Known rows, with every way that one mark hangs from another
fafofig(daseg(pofu)): [ 22  -5   7   7  -2 -27  -9  17  -9  14   1  13   0 -16   6   2 -22]
dutif(pofu): [ -7 -10  -3  13  15 -19 -17  -1   5  -9  15 -16  11   0  -2  -6   0]
mavem(tanob(pofu)): [ 17 -19  -7  -4  25   3   7   5 -24  -8   8  27  21   6   6 -18 -14]
daseg(fafofig pofu(dutif tanob)): [ 10  33 -24 -18 -17  -1  11  27  -9  -6   1   3 -13 -17  11 -36   4]
pofu(daseg dutif): [  0  46  11  -2   4  10   1  -2  -3  21  -5 -17 -34   5  12 -27 -10]
fafofig(daseg): [ 17  -7   5  -7  -1  -7   0   4  -4   9  -5   6   2 -10   3  21 -27]
temer(mavem(tanob(pofu))): [ 17 -31  -5  -2  16  -5  13  -8 -51 -15  21  31  21  14  20 -22  -7]
kalu(daseg(pofu)): [  5 -18  -6   6  -5 -28  -5  -5 -20  10   7 -10  -4  -6 -17  -6  -8]
pofu(daseg(fafofig) dutif tanob(mavem)): [  2  50 -25 -45 -18   0  36   7 -19   7  -3 -21 -25  -8   7 -30 -23]
mavem(tanob(pofu(daseg))): [ 10   0  -2   0  28   0  10   5 -30   8   5  22   4  11  20 -32 -28]
temer(mavem(tanob(pofu(daseg)))): [ 10 -12   1   3  17  -6  19  -7 -57   2  16  29   3  19  34 -35 -21]
kalu(daseg(fafofig pofu(dutif tanob(mavem)))): [ 15  15 -36 -43 -28 -25  26   2 -34   1   7 -26 -14 -21 -23 -24 -18]
temer(mavem(tanob)): [  1 -29   0  -6   4   0  12  -9 -45 -14  21  13   4  17  30  -2   9]
temer(mavem(tanob(pofu(dutif)))): [ 25  -5   0  -7  15  12  12 -14 -47 -10  20  18   3  14  19 -36  -8]
pofu(daseg tanob(mavem)): [ -6  18  -4 -32 -12 -14  43   7 -17  12  -4 -20 -11   6   9 -11 -27]
fafofig(daseg(pofu(dutif tanob))): [ 28  25   5 -18  -9  -6  16  27  -7  14  -6  -2 -16 -14  12 -13 -28]
temer(mavem(tanob(pofu(daseg(fafofig) dutif)))): [ 20  15 -18 -10  10   6  11  -7 -60  -4  18  27  -9   4  34 -52 -16]

Rows
[ 11  30  -1 -12  -6   0  16  24  -5   6  -2  -8 -17  -3   9 -34   0]
daseg(pofu(dutif tanob))
[ 13  27  -5 -28 -12 -16  25  15 -13   6   4 -20 -14  -5  -6 -35  -8]
daseg(pofu(dutif tanob(mavem)))
[  5   0  -9 -22 -12 -32  28  20 -16   1   5  -9   3  -6  -4 -19  -8]
daseg(pofu(tanob(mavem)))
[-11  13 -31 -28  -5 -35  22  12 -17  -7  16 -24   6  -9   7 -24 -25]
dutif(pofu(daseg(fafofig) tanob(mavem)))
[ 17  44 -17  -5   6   5  -1   1 -14  10  -4  13 -12 -13   2 -48 -25]
tanob(pofu(daseg(fafofig) dutif))
[ 19  39   1 -15   9  -7  15 -11 -17  21  -2 -10 -13   1 -11 -47 -34]
tanob(mavem pofu(daseg dutif))
[ 19  32 -21 -13  18  14   6   3 -30   1   7  22 -10  -3  18 -49 -23]
mavem(tanob(pofu(daseg(fafofig) dutif)))
[  3 -10 -36 -19 -23 -24  16  12 -29  -6   6  -1   1 -20  -8  -9 -13]
kalu(daseg(fafofig pofu(tanob)))
[  2  49   1 -39  -9   0  41   3 -14  18  -5 -31 -31   6   6 -28 -24]
pofu(daseg dutif tanob(mavem))
[ 12  10  -2  -8   9 -24  17  -6 -21  16   1   2   3   1 -11 -32 -37]
tanob(mavem pofu(daseg))
[ 12  15 -27 -16  -2 -26  13  -1 -28   7   0  13  10 -13 -10 -33 -34]
tanob(mavem pofu(daseg(fafofig)))
[ 25  21  -4 -17   6  -5  11 -13 -11   6   1  -5   3  -3 -26 -33 -22]
tanob(mavem pofu(dutif))
[  7  28  -5 -43 -13   5  38   2  -8   1  -3 -28 -12   2  -8 -15 -14]
pofu(dutif tanob(mavem))
[ 29  22   1 -35 -15 -22  27  18 -15  15  -2 -14 -13 -14  -3 -13 -35]
fafofig(daseg(pofu(dutif tanob(mavem))))
